Known rows, with every step that occurs
tise > tuni: [ 19 -27  -2  -3 -34 -17 -26   2  13  19   4 -24   5  16 -11   3 -14 -18
 -23  38  16  50 -22  -2  -2  35 -32   9  31  19   4   3  28  -2 -56  16
  18   2   7  -8  22  -3   1  -4   9   4 -28  -6 -15 -30  -5  -8   2  -5]
suzu > gonu > tuni: [ 16   5  13   0 -37 -25 -24  -8   1   3  -5  11  27   4  -8 -16  18 -31
  -1 -43   4   3   1   4 -48 -14 -16  10 -31   1  15   7  40  -4  10 -38
 -35  48   4 -31  -2 -17  36   7  16  26  -7 -25  -6  31  11  -6  -2  28]
pizuli > piro > suzu > gonu > tuni > meko > nedu: [-11  -1  11  28  27  13  -4  26   1 -21  15  59 -31  29  -7   6  11   0
  13 -39  -7 -10  -8 -19  -3 -32   3 -19   4   5  20   9  23   5  26 -10
  -2  22 -18   9  38  22 -15  22  -1  19  14  10   0  -4  33  13  -3 -25]
dadilin > tuni: [ -6 -45  11 -15 -23 -26   6 -11 -21  28  13 -21  10  19   8   0 -34 -18
 -20 -14  15  24 -19  36 -11  16 -15 -18  12 -12  27  22   2   1 -18  -1
 -17  16  -2 -67   1  16   0   3  12  20 -12  16  -9  -8 -17 -22   5  34]
tise > pizuli > gonu: [ 11  -7   2  47  -5   3 -14   2  -5 -16  20   2  17 -14  20 -16  10  15
  13  22  10  12 -15   5  -3   9   0  11  14  15  -9 -30 -18  -3  17  -7
   9 -15   6  29 -26 -16 -12  -7 -15   8   7  -9 -32 -46  -3   5  11 -31]
gonu > suzu > piro > pizuli > tise > tuni > meko: [-13  32 -18 -35  30  15  14   2 -11  -6 -10 -15 -16 -24  29  21   0  35
  16  16 -15 -38  28  -7   4 -18  -8 -12  17  -3 -21 -18  -5 -13   1  18
   9 -28 -13  -1  -5  -5   5  24  -2 -40  -4  10  11  24  14   7   5 -16]
nedu > meko > tuni > tise: [ 20 -15 -18  21 -45 -15  16   4   3  19  -2  -2  -8  -3 -22  -2 -13 -48
 -65  53 -15  43 -21  20  14  22   8  -3  20   6 -24  12  -1  52 -11   8
  30  14  18  51 -17  19  10 -18   1  -3 -17  31  15 -17   9  -1   2  26]
gonu > suzu: [-25   4  -1 -19  -3   7   3  -8 -20   6 -23 -21   4  -9  16  28  16  32
 -13  39   8 -25   9  23  -6 -17  -3 -15  35 -19  -2 -11  19   6  -9  22
  -8 -25 -12 -37  25 -14   5  36  -3 -36  -5   6 -10   3   8   3 -13 -12]
tuni > tise > pizuli > piro > suzu: [-29  28 -17  28  20  23  -1  29  13 -10  -5 -10  -2 -22 -15   0  19  30
 -18  12  -4  30 -17  -1  25 -11   6  16   1  -2 -14  -7 -41  28  14   4
  20 -71  40  37  -3   9 -18 -38  -8 -26  -1  28  -9 -28 -15  -2 -25 -21]
suzu > piro > pizuli > tise > tuni > meko > nedu: [  8  12 -28 -12  45  -5  15  45  12  13   0  14 -28  -1   1  -7  -7  -3
  20 -20 -31  22  35 -17  38   9   7 -24 -22 -11 -33  -1 -22 -15  28  -9
  22 -10  13  42 -31   8  13 -16   5  -3  -7   9  31   7   0 -18  -2 -23]
nedu > meko > tuni > gonu > pizuli > piro > suzu: [ 29 -15   4  14 -27   1  22 -21 -11 -10   0  21 -15   0   2  -4 -13 -28
 -30  40 -14 -17 -12   9  -3  19  16  -1  22  20   0   1   9  23 -12  10
  19  41 -25  60  -6  19  -6   8   2  14  15  20  18  14  16  33  35  13]
tise > pizuli > piro > suzu: [-11   4   8  40  40  25  -6  23 -17 -36   2  12  -7  -9  25 -12  13  44
  14  23   6  -1   0  11  17   6  18  -1  38  12   8 -27 -16  -2   2  15
  33 -20   2  35  -5  -1 -34   0   4   7  20  18 -16 -44   4  20  11 -60]
tuni > dadilin: [  4 -20   8  16 -25 -11 -11   1  32   1 -48  -6  14  12 -33   0  24  14
  -2   5   9  36  30 -10  24  20   7  11   8 -24  -6  68   5   4 -15  38
  -9  28  34 -12   6 -16   2 -38 -12 -11   4 -21  23  18  -5  -6 -24  -6]
piro > pizuli: [ -5  10 -11 -14  25   4   9  16 -29  -9 -14 -20  16   3  18 -13   1   9
   2  35   3   0  21  17  56  13  23 -17  -4 -22  -1 -17 -11  -6 -12  18
  17 -21   4   9 -23 -18   1 -17  14   2   2   4 -16 -24 -11   4  -1  -9]
dadilin > tuni > gonu > suzu > piro > pizuli > tise: [-18  -9   6 -40  -9   0  26 -41 -22  16  10 -19   4 -12  11  11 -40  -6
  23 -37  -9 -37  -2  11 -37 -11 -12 -12 -27 -12  24   9  -6 -26  10 -16
 -40   4 -36 -42   1  16  -7  22   1  12  14  13   5  47 -30  -4  26  42]
piro > suzu > gonu > pizuli > tise > tuni > meko: [-21  25  -3  27  19  12 -16 -15   4 -26  18   4  16 -15  20  19   9  28
  14  -6   3 -26   3  -6 -21 -18 -22  10  23  23  24 -12  31  -6  -3   9
   4   4 -31  -8   6 -22   9  39  -6  11  11 -22 -23  18  26   6  11 -10]
tise > tuni > gonu > pizuli > piro > suzu: [ 22  -7  10 -18 -20   9 -12 -30  15  -7   4 -10   2   3   0   8  -9   4
   7  18  10 -17 -19 -24 -22  26 -30  28  12  33  21  -3  20 -25 -48  12
  -4   2 -28  19  32   2 -16   5   0   2   7 -14  -6  19 -15  29  30   0]
dadilin > tuni > tise > pizuli > gonu > suzu > piro: [-16  -2  -7 -18  -6  -4  13 -11 -11  21  23 -29   4 -26  13   3 -28   1
  -7 -26   4   5 -27  21 -22 -10 -25   4  -4   4   2   4 -32   8  13 -18
 -14 -35   5 -41 -18  27  -9  -5  -6  -9  -9  22  -2   4 -28 -19   8  38]
gonu > suzu > piro: [-14   9  -5 -31  26  -7   4  11 -18   3 -34  -2 -14 -16  18  12  15  36
   0  -2  -7 -36  33  14   0 -20  10 -21  27 -19 -15  -9  13   1   5  18
  -5 -18  -6 -39   7   5  16  28  12 -33  -7   5  16  25  17  -6 -12 -24]
gonu > pizuli > tise > suzu: [ -9  19   4 -10  28  30   6 -15   3   9   6 -30   7 -19  32  18  19  43
  13  32  22 -12  12  15 -10  20   3  24   6  -2  -5 -32 -40 -12  -1  -2
  13 -33   6  12  -5 -40  -5  15 -14 -36   4  -7   9   1 -18   8  -4 -18]
pizuli > gonu > suzu: [ -7  -9   7  16  -8  -3 -14 -21 -10  -1  21  15  -2   8  15  15   6  -1
  12  -3  15 -26 -26  -8 -22 -38  -1 -11   3   1  -1 -22  17   6  22  -4
 -18 -10 -18 -34  24  -5   2  30 -18   0  -4 -19 -31 -19  21  -1 -17  -5]
pizuli > piro > suzu > gonu > tuni: [-15   1  21  23  36  10 -16  14 -15 -31   8  50 -27  27   3  -8  10   2
  16 -48   6 -17  -9 -10  -8 -35  21 -15  -1   8  31  -5  25   4  11  -5
   4  21 -11 -18  35  15 -12  19  24  35  12   3  -6  -6  31  13 -13 -27]
pizuli > gonu > tuni > dadilin: [ 16 -15  20  -1 -41  -7 -22 -32  19   2  17   7   0  28  -7  -8   9 -32
  12 -26  15   5 -23 -24 -27 -10 -17  19 -37  10  -4  26  12  -5  -3 -18
 -30  35   2 -29  12  -5  -1 -20 -19  18   0 -29  -7  -3  -2  -1 -14  30]
pizuli > piro: [  3 -24  17  27  24  -2  -5  34  -7 -11  -3  43 -31  43  -5 -12  10  -1
  -2 -23  11  21 -12  -6  22  -9  37 -21   0 -14  11   5 -10  12  12   6
   8   5  27   5  29  18 -14 -16  19  15  -1  19   4 -25  17   5 -29 -39]
meko > tuni > gonu > suzu > piro > pizuli > tise: [ 24  -7   4 -35 -25   8  26 -20  -5  26  -8  -1  13  -5 -18  14 -10 -20
  16   5  -7 -29  12   8 -26  -3   5  -8 -27  -6   3   2   7 -44   8 -22
 -10  26 -14   4   2 -17 -11  19   9   6   9  -8  25  20 -29   3  13  30]
tuni > gonu > suzu > piro > pizuli > tise: [-15  19  -2 -21   2   9  14 -26   2  -7 -27   4  -1 -22 -10  13   3  18
  32 -20 -26 -56  25 -17 -21 -24  14  -5 -33 -19  -3  -5   4 -22  25  -3
 -40 -13 -25  13   8  -1   6  14  -7 -12  23  -5   9  59 -11  12   7  -4]
gonu > tuni > tise: [-10  15  -4 -50 -46   3  -6  -7  17  24 -11 -40   5  10 -17   0  14 -21
 -39   6  -2  29 -18   9 -12   5 -30  26 -39 -10 -14  24  -6  12 -33 -20
 -22 -22  29 -21   8   1  11 -43  -1 -23 -21  19   4   7 -32 -10 -27  51]

Rows
[ 26 -22  -9  10 -54 -18 -16   2  36   5  11 -20   5  20 -17  13 -16  -6
 -30  48  -2  43 -27 -24   1  37 -51  19  47  27  -3  24  16   5 -58  33
   4   5  10  16  16   6  -1 -19 -20 -19 -25   6 -18 -17  13   1  16   2] => tise > tuni > meko
[-12   5  18  29  27  10 -10  15  -4 -38  13  52 -26  29   1  -4   9   8
  12 -43  -2 -19 -11 -20  -5 -34  12 -10   7  12  27   5  20   7  10   3
  -3  23 -10  -6  32  19 -13  11  11  24  14   8  -7  -1  37  17  -6 -25] => pizuli > piro > suzu > gonu > tuni > meko
[-11  -8  -7  26 -20  14 -18 -13  41  27  18 -20  -5  14 -20  23  -5 -18
  12   9   5  73 -11 -19 -17  10 -18  13 -19   3  -7  24  -4 -11  -9  -3
  18   5  32  17  21 -34  -2 -14 -10   7 -14  -8   8 -11 -15 -14 -31  -8] => pizuli > tise > tuni > dadilin
[ 25  -2   5 -15 -13   9  10  10  11  30  -1  -7  16 -12 -36   7   1 -14
 -18   9  21   8 -12  12 -16   5  -2  20   8  14   1  -6 -13  -4  -3 -23
  16   0  20  -5   8  -5 -20   8   6 -18 -14  -8  22 -22 -21  -8  -2  27] => meko > tuni > tise > suzu > gonu > pizuli > piro
[ 40 -39  13  -9 -47 -13   5  -1  17  31 -27  -7  24  21 -38   5   6 -23
 -14  21  19  36  16  15   3  31  -2   3   9  -7   2  57  14 -22 -25   9
   8  59  28 -19   3 -24 -13 -17   6   6  -6 -21  33  -9 -22 -11  -8  27] => meko > tuni > dadilin
[  3  12  17 -11  52  26  10   5 -23 -25  -6  10 -11  10  52   1  30  50
   8   7  26 -41  10  13  18   5  19   5  14   1  16 -17 -25  -8  -6  17
  15 -15  -3   3   7 -10 -14   4  10 -11  19   4  10  12   2  32   0 -28] => gonu > pizuli > piro > suzu
[ 18   1  10  18 -25  13 -13 -18   7 -14  13 -13  18 -15  19 -17  15   9
  18  19   9   4 -10  -3 -19  15 -18  32  -2  20 -11  -6 -14 -15  -1 -13
  -2   6   5  24 -24 -21 -17 -20 -22   3  13 -15 -15 -23 -15  14  18  -5] => tise > pizuli > gonu > tuni > dadilin
[-12  20 -18  -5  22  25   3   1 -13   6  21 -30   4   2  19   4 -15  -9
  19  38   2  27   0   1  28   8   3  -7 -25  -4  -4 -29 -19 -21 -10  -4
  35 -26   7  32 -12 -34  -6  -9   6  10  -5   4 -15 -31 -22   0  -7  -8] => piro > pizuli > tise > tuni
[ 30 -31  -6  23 -43 -21  13  -1  -9  13  -2   6  -8   8  -8  -7 -16 -47
 -55  58 -12  33 -12  25   9  31  12 -12  35   8 -14   8  14  39 -18  13
  32  42   3  42 -17  13  11  -1   8  12 -12  24  12 -20  19   5  14  13] => nedu > meko > tuni
[ 14   6  -9 -10  54 -23  -1  34 -14 -12  -8  26 -19   1  15 -36  -2  -1
  23 -44 -12 -11  31 -12  41  -4  38 -24 -26 -11 -20 -15 -15  -8  28  -3
  10  -2  11  -1 -38  16  19 -20  26  18  -1 -10  13   3  11 -15  -8 -24] => suzu > piro > pizuli > gonu
[  1 -47  -5  -5 -43 -23  28   5  10  38  23  -6   4  25 -10  24 -33 -18
 -25   0 -10  33 -19  18  -4  21 -48 -22  24 -13   9  48  -5   5   4  -3
 -30  17 -13 -24   3  29  -6   6 -32  -9 -10  29   0   0  -8 -20  23  39] => dadilin > tuni > meko > nedu
[ 19   8  16   2 -44 -19 -23 -16  17   0 -19   8  30   0 -19 -16  24 -25
   9 -48   6   5  14  -9 -45 -10 -19  22 -32   0  12  36  40  -8   8 -27
 -38  63  10 -29  -3 -23  31  -4   7  20   2 -37  11  48   7  -1  -2  32] => suzu > gonu > tuni > dadilin
[ 32 -30  -3  21 -58 -19  16 -17  -1   8  -7  11  -3   2 -22  -6 -19 -49
 -44  45 -19  14 -13  10  -6  27  12  -5  17   9 -10  13  16  31 -13   8
  10  46  -9  56 -12  17   7  -1  -1  16   1  17  13   5  11  14  25  22] => nedu > meko > tuni > gonu
[ -6   3  -2 -27  36   2   1  19  15   1  -5   0 -21 -27 -24  -4 -19  16
  17   7 -13 -25  27 -21  14  17  -4   5  38  14 -26 -29   0  -4  -5   3
  12 -13 -34   3  -2  30 -18  34 -19 -36  -2 -10  12 -29  10  -9  30 -26] => tise > suzu > piro > pizuli > gonu > tuni > meko > nedu
[  9   8 -12 -23  55 -22   5  44 -17  -8 -30  12 -15  -3  11 -34   2  11
  11 -29 -17  -4  48   3  52  10  39 -26 -13 -22 -20  -7 -14  -7  11  10
  17  -6  19   1 -41  13  23 -24  34   6  -4   1  23  10   4 -15  -8 -27] => suzu > piro > pizuli
[ 18 -13  14   6 -49 -12 -15 -24  18  -3  37  13  -3  34   1  -2   2 -30
  -2 -15   1  -1 -39 -26 -28 -11 -29  14 -26  15  -7  12   6   4  -2 -19
 -36  21  -2 -14   9   5   3 -17 -29   8  -7  -9 -26 -11  15   1  -5  30] => pizuli > gonu > tuni > meko
[ 17  11  -5 -30  44 -18  -1  24 -15  -9  -5  18 -19   2  19 -37  -1  -8
  23 -46 -14 -17  29 -10  30  -2  26 -16 -37  -7 -19 -13 -11 -14  16 -12
   4   5   6  -7 -37  15  18 -23  27  17  -1  -8  18  10   4 -10  -3  -8] => suzu > piro > pizuli > gonu > tuni
[  1 -38   3  -1 -43 -28  16  -9   1  14  20 -16  10  22   2   9 -36  -7
 -26  -4  -4  19 -23  14  -8  18 -35  -9  26  -4  20  43 -10   8 -20  16
 -31  18  -1 -45  -6  25  -3 -11 -18  -2 -10  27 -13   6   0 -15  19  40] => dadilin > tuni > meko
[ 21  -2  21  -9 -11   6  12 -23   7 -15 -22  18   5   7   0  -4  20  19
  18 -17   1 -46   2 -17 -14   7  18  18 -32  -9  15   7 -18 -18  10  -2
 -42   2  -6  33  12  -1  -5 -16  -8  -5  31  -7  11  58 -20  34  14  -2] => tuni > gonu > pizuli > piro
[  6   4  19  -8   1  15  11 -28   4 -24 -19  17   3   3   4   2  19  28
  20 -16   0 -57   4 -16 -13   1  16  15 -23  -3  22   3  -8 -19   6   6
 -36  -1 -23  26  18   2  -9  -3  -7  -1  35  -6   5  54 -15  35  16  -6] => tuni > gonu > pizuli > piro > suzu
[-32  27 -22 -13  30   3  -4  31  23  10 -26 -27  -5 -39 -45  -4  -3  23
 -19   4  -8  16  10  -9  34   1  14  15  10  -8 -30 -15 -30  32  -3  13
  17 -72  26   2  -5  26  -4 -19  -4 -48 -19   8   9 -20 -13 -25 -20 -12] => tuni > tise > suzu > piro > pizuli
[-20  20 -11  27  20  16 -10  -4  10  -8  20  12  12 -13  11  29  12  17
  14  -3  -2 -16   7  -5 -18 -17 -32   0  22  17  17  -9  34  -8  14  -5
   5   3 -40   6  12 -19   7  51 -17   6  11 -20 -15  14  20   4  13 -10] => piro > suzu > gonu > pizuli > tise > tuni > meko > nedu
[-36  23   0   7   6   3 -25  -8  -2 -15   0   1  16 -10  -7   4  11   4
  -5 -26  -2 -17   1   7 -19 -31 -15   3   2   7  22  -2  48   9  -7  -6
  -8   2 -24 -42  15  -3  15  26  11  20   3 -14 -23  10  14  -8  -9  12] => piro > suzu > gonu > tuni > tise
[-23  37  -4 -11  29  35   2 -14  -4  -5   4 -29  13 -23   3   0  -6   4
  38  16   1  -4  23  -9   7  -3   8  13 -26  -4  -4 -22 -12 -22   2 -10
  19  -8  -6  17 -13 -37 -12   8  -5  -3  10 -15  -2 -13 -16   5   5  -1] => piro > pizuli > tise > suzu > gonu > tuni > dadilin
[-23  23 -15   3  34  22  12   8 -20   1  11 -20   6   3  20   1  -2   0
  20  24  -3  19  12   9  38  -3  24 -18 -35 -25  -6 -24 -30 -14  13  -4
  25 -28  14  28 -21 -36   0 -14   6   9   2   8 -14 -26 -18  -4 -19 -11] => piro > pizuli > tise
[  0  -5   4   8  13 -12 -10  -7  -8  -4  15  28 -16   4  16   3   5   1
  20 -32   6 -32  -9 -14 -18 -39   8 -15  -5   1  -9 -22  12   4  34  -7
 -17  -6 -13 -35  12   8   9  24  -7   3  -5 -20 -13  -3  27  -9 -17 -13] => pizuli > gonu > suzu > piro
[ -4  16 -16 -11  61  -9   7  38  -9  -1 -12  12 -22  -2  13 -24   0   6
  25 -36 -21   9  43  -3  41  -1  41 -26 -35 -24 -23 -12 -26 -11  28  -5
  21 -12  26  13 -38   0  21 -23  29  11  -4   5  25   8  -1 -20 -19 -29] => suzu > piro > pizuli > tise
[-21 -22  -6 -17 -26 -19  10  -5  -3  36  12 -33  10   4 -13   6 -30 -19
 -33 -21   8  40 -32  27  -5   4 -22  -3  -8 -14  13  29 -20  20  -9  -8
 -18 -24  20 -56   1  26   1 -21   1  -1 -21  26  -4  -1 -32 -31 -12  51] => dadilin > tuni > tise
[-22  29  -7  10  16  10  -9  16  26   3 -12 -10   7 -37 -39   4  13  20
 -13  -9  10   5 -11 -13  -3 -14   4  32   7   4 -10 -19 -23  34  14  -5
   1 -54  23   5  13  11  -5  -2 -12 -43 -11  -4   1  -6  -3  -8 -16  -7] => tuni > tise > suzu > gonu > pizuli > piro
[-23  19   4  20  32   3 -18  -6 -16 -26  -4  10  23 -16  24   5  20  32
   8 -14  11 -39  18  15  -7 -20   0  -2  23   6  29 -18  39  -2   3  10
   0   5 -33 -31   3 -19  16  41  11  18  15 -26 -21  16  23   4   5 -15] => piro > suzu > gonu > pizuli
[  2   7  -5   5  23   4   0   1 -27 -15  17   1  10   9  23 -16  -5 -10
  21  11   9 -12  -4  -4  39  -6  22 -15 -23  -7  -2 -29 -10  -9  11   0
   9 -14  -8   7 -20 -13  -2  -9   0  19   5 -13 -31 -35  -1   4  -2  -4] => piro > pizuli > gonu
[ 17  -8 -14  28 -40 -13   8   0   6  14   0   1  -1 -22 -32  -4 -18 -46
 -54  43 -12  28 -19  12  -5  15   6   8  33  19 -19  -4  10  52  -6   1
  30  21   4  46 -14  20   9   7  -2  -4 -15  16  11 -16  21   0  16  21] => nedu > meko > tuni > tise > suzu > gonu
